Each row comes from the steps of one path. Every step used is in the known rows, and no mark comes twice. Write the path behind each row, first mark first.
Known rows
l/u/q/h: [ 0.19 -0.02 -0.41 -0.05  0.23  0.05  0.21  0.07  0.13 -0.02  0.38  0.07
 -0.06  0.38  0.00 -0.15 -0.09  0.03  0.01  0.13 -0.03 -0.47]
t/j: [-0.07 -0.12  0.00 -0.05 -0.03  0.18 -0.01 -0.03 -0.06 -0.05  0.26  0.07
  0.12  0.01  0.09  0.02 -0.11  0.04  0.14  0.01  0.06 -0.14]
q/l/t: [ 0.10  0.00 -0.45 -0.08  0.04 -0.04  0.17  0.03  0.02 -0.06  0.25 -0.15
 -0.12 -0.05 -0.05 -0.05  0.05  0.09 -0.43 -0.18 -0.07 -0.42]
j/u/l: [-0.02 -0.10 -0.03  0.04  0.16  0.13  0.00 -0.08 -0.02 -0.09  0.15  0.13
  0.03  0.32 -0.05  0.08 -0.05  0.08  0.15 -0.07  0.17 -0.11]
u/q/h/l: [ 0.22 -0.15 -0.32  0.04  0.32  0.05  0.21 -0.07  0.17 -0.05  0.22  0.06
 -0.17  0.40  0.19 -0.24 -0.17  0.01  0.40  0.05  0.03  0.16]
t/l/u: [ 0.02 -0.14 -0.48  0.05 -0.18  0.06  0.00  0.03  0.07 -0.03  0.36  0.16
  0.04  0.09 -0.21 -0.06 -0.04  0.08 -0.01  0.02  0.08 -0.34]
j/t: [ 0.02 -0.16  0.10  0.00 -0.03  0.00 -0.08 -0.16  0.03 -0.06  0.16  0.10
 -0.05  0.16 -0.08  0.00  0.05  0.00 -0.10  0.10  0.10  0.05]
h/l: [ 0.14 -0.08 -0.23  0.08  0.07 -0.01  0.09 -0.09  0.05 -0.02  0.03  0.08
 -0.15  0.13  0.08 -0.07 -0.06  0.00  0.26 -0.01  0.07  0.31]
j/u/q/l/h: [ 0.15  0.01 -0.43 -0.04  0.11  0.02  0.24 -0.11  0.04 -0.06  0.35  0.27
 -0.03  0.36  0.07 -0.16 -0.02  0.11 -0.07 -0.13  0.09 -0.48]
h/l/t/j/u/q: [ 0.05 -0.23 -0.57  0.02  0.22  0.10  0.23 -0.15 -0.07 -0.10  0.33  0.17
 -0.02  0.09  0.06 -0.11 -0.19  0.13  0.19 -0.16  0.16 -0.28]
t/j/l: [-0.03 -0.39 -0.26  0.00 -0.12  0.11 -0.12 -0.07 -0.03 -0.14  0.31  0.14
 -0.05 -0.08  0.06  0.00 -0.12  0.04  0.23 -0.07  0.17  0.02]
q/l/t/j: [ 0.02 -0.13 -0.41 -0.11  0.00  0.15  0.15 -0.01 -0.04 -0.10  0.48 -0.05
  0.02 -0.03  0.03 -0.03 -0.07  0.12 -0.23 -0.16 -0.01 -0.51]
h/l/t/j: [-0.01 -0.19 -0.54 -0.03  0.01  0.11  0.14 -0.06 -0.04 -0.06  0.34  0.12
 -0.07 -0.16  0.07  0.01 -0.16  0.09  0.07 -0.10  0.02 -0.31]
u/l/t/j: [-0.12 -0.12 -0.42 -0.06  0.09  0.18  0.09  0.03 -0.07 -0.08  0.37  0.14
  0.17 -0.08  0.04  0.05 -0.17  0.13  0.10 -0.07 -0.02 -0.58]
t/j/l/h: [-0.07 -0.28 -0.52 -0.06 -0.21  0.11 -0.04 -0.07 -0.02 -0.08  0.41  0.41
 -0.06 -0.10  0.12  0.02 -0.14  0.07  0.15 -0.05  0.10 -0.44]
h/l/b: [ 0.16  0.00 -0.47  0.12  0.01 -0.05  0.28  0.09  0.04 -0.02  0.02  0.05
 -0.09 -0.01 -0.03  0.09 -0.12  0.03  0.25 -0.04  0.04 -0.28]
l/t: [-0.05 -0.02 -0.42 -0.05  0.00 -0.07  0.08  0.05 -0.03  0.00  0.06 -0.05
 -0.08 -0.28 -0.07  0.04  0.01  0.06 -0.31 -0.10 -0.11 -0.47]
u/q: [ 0.07  0.06 -0.14  0.04  0.20 -0.05  0.14  0.02  0.02 -0.01 -0.04  0.04
  0.15  0.08  0.07 -0.20 -0.09  0.03  0.23  0.01 -0.02  0.03]
t/l/j/u: [-0.24 -0.35 -0.27 -0.01 -0.15  0.10 -0.08 -0.12 -0.07 -0.15  0.26  0.15
 -0.06 -0.04 -0.10  0.00 -0.05  0.12 -0.17 -0.22  0.14 -0.56]

Write each row's path
[ 0.13 -0.31 -0.39  0.00  0.12  0.12  0.06 -0.08  0.20 -0.10  0.62  0.16
  0.00  0.48 -0.08 -0.23 -0.12  0.08  0.09  0.17  0.10 -0.37]
j/t/l/u/q/h
[-0.25 -0.24 -0.33 -0.01 -0.16  0.04 -0.04  0.01 -0.03 -0.11  0.18  0.14
  0.08 -0.19 -0.02 -0.13 -0.10  0.10 -0.02 -0.15 -0.03 -0.53]
t/l/j
[-0.01 -0.14 -0.26 -0.08  0.00  0.03  0.10 -0.12 -0.07 -0.16  0.31  0.05
 -0.20  0.18 -0.02  0.00  0.05  0.09 -0.41 -0.26  0.11 -0.58]
q/l/j/u
[-0.02 -0.08 -0.47  0.00  0.00 -0.08  0.15 -0.05 -0.02 -0.09  0.08  0.19
 -0.18 -0.05  0.12 -0.09 -0.08  0.03  0.04 -0.12 -0.04 -0.30]
h/l/j
[ 0.27  0.10 -0.45 -0.03 -0.02 -0.02  0.19  0.03  0.08 -0.03  0.41  0.03
 -0.12  0.34 -0.12 -0.06  0.10  0.04 -0.29 -0.02  0.03 -0.35]
q/l/u
[-0.11 -0.38 -0.27 -0.04  0.15  0.16  0.07 -0.07  0.06 -0.17  0.44  0.08
 -0.04  0.25  0.04 -0.19 -0.18  0.12  0.04 -0.11  0.08 -0.54]
t/l/j/u/q/h
[-0.04 -0.32 -0.48 -0.02  0.01  0.17  0.08 -0.18 -0.10 -0.10  0.39  0.13
 -0.17  0.00 -0.02  0.11 -0.10  0.11 -0.08 -0.18  0.18 -0.37]
h/l/t/j/u
[-0.09 -0.39  0.02  0.06 -0.14  0.11 -0.20 -0.18  0.07 -0.11  0.30  0.14
  0.08  0.11 -0.13 -0.10 -0.04  0.06  0.10  0.04  0.18  0.16]
j/t/l
[-0.06  0.07 -0.34 -0.02  0.05  0.06  0.08  0.01  0.04  0.00  0.16  0.38
  0.10  0.15  0.08  0.01 -0.10  0.08  0.21  0.03 -0.03 -0.49]
u/l/h
[ 0.08 -0.20 -0.04 -0.04  0.28  0.12  0.10 -0.07  0.07 -0.08  0.28 -0.02
 -0.12  0.42  0.05 -0.10 -0.10  0.04  0.05  0.01  0.10 -0.20]
j/u/q/h
[ 0.17  0.12 -0.45 -0.05  0.11 -0.01  0.27 -0.02  0.08 -0.03  0.28  0.24
  0.04  0.28  0.14 -0.23 -0.05  0.08  0.03 -0.06 -0.03 -0.35]
u/q/l/h
[ 0.08 -0.08 -0.62  0.02  0.06 -0.07  0.16 -0.03  0.01 -0.02  0.09  0.03
 -0.22 -0.16 -0.01 -0.02 -0.04  0.06 -0.09 -0.12 -0.05 -0.18]
h/l/t
[-0.12 -0.13 -0.36 -0.09 -0.05  0.13  0.07  0.01 -0.09 -0.04  0.32  0.04
  0.06 -0.25  0.01  0.06 -0.11  0.10 -0.16 -0.08 -0.03 -0.54]
l/t/j
[-0.08 -0.10 -0.44 -0.02  0.15  0.06  0.07 -0.03 -0.05 -0.08  0.20  0.06
 -0.05  0.02 -0.12  0.13 -0.04  0.13 -0.17 -0.15  0.04 -0.56]
j/u/l/t
[ 0.29  0.07 -0.68  0.10  0.20 -0.10  0.31 -0.01  0.08  0.00  0.20  0.23
 -0.04  0.27  0.00 -0.23 -0.10  0.04  0.29  0.06  0.04 -0.09]
h/l/u/q
[-0.13 -0.30 -0.26  0.00 -0.23  0.10 -0.12 -0.18  0.08 -0.05  0.39  0.41
  0.05  0.07 -0.06 -0.06 -0.06  0.09  0.03  0.04  0.12 -0.32]
j/t/l/h
[ 0.03 -0.26 -0.40  0.05 -0.20  0.06 -0.08 -0.11  0.09 -0.08  0.50  0.25
  0.01  0.19 -0.25 -0.05  0.00  0.08 -0.09  0.11  0.16 -0.30]
j/t/l/u
[-0.10 -0.15 -0.12 -0.06 -0.08 -0.06 -0.02 -0.13 -0.04 -0.13  0.22  0.21
 -0.07 -0.02 -0.02 -0.01  0.02  0.04 -0.28  0.00  0.02 -0.44]
l/j/t
[ 0.27 -0.08 -0.58  0.00  0.07  0.04  0.19 -0.03  0.16 -0.02  0.45  0.12
 -0.32  0.41 -0.03 -0.02 -0.05  0.01  0.01  0.11  0.05 -0.28]
q/h/l/u
[ 0.12 -0.20 -0.46 -0.01  0.15  0.12  0.13  0.05  0.18 -0.06  0.49  0.08
  0.03  0.36 -0.04 -0.23 -0.16  0.08  0.15  0.09  0.03 -0.41]
t/l/u/q/h
[ 0.10 -0.18 -0.48  0.09  0.03  0.01  0.07 -0.09  0.10 -0.07  0.41  0.26
  0.15  0.25 -0.15 -0.24 -0.08  0.10  0.17  0.11  0.13 -0.22]
j/t/l/u/q
[ 0.13 -0.26 -0.65 -0.01  0.29  0.04  0.25 -0.09  0.07 -0.09  0.34  0.00
 -0.31  0.17  0.03 -0.10 -0.13  0.10 -0.05 -0.13  0.05 -0.36]
j/u/q/h/l/t
[ 0.18  0.03 -0.60 -0.05  0.19 -0.08  0.28  0.05  0.04 -0.07  0.21 -0.12
 -0.01  0.02  0.00 -0.21 -0.02  0.11 -0.22 -0.17 -0.09 -0.37]
u/q/l/t
[ 0.10 -0.18 -0.48  0.09 -0.13 -0.08  0.10  0.15  0.02 -0.09  0.06 -0.02
 -0.11 -0.21 -0.12  0.13 -0.09  0.04  0.10 -0.08  0.08 -0.42]
j/l/b
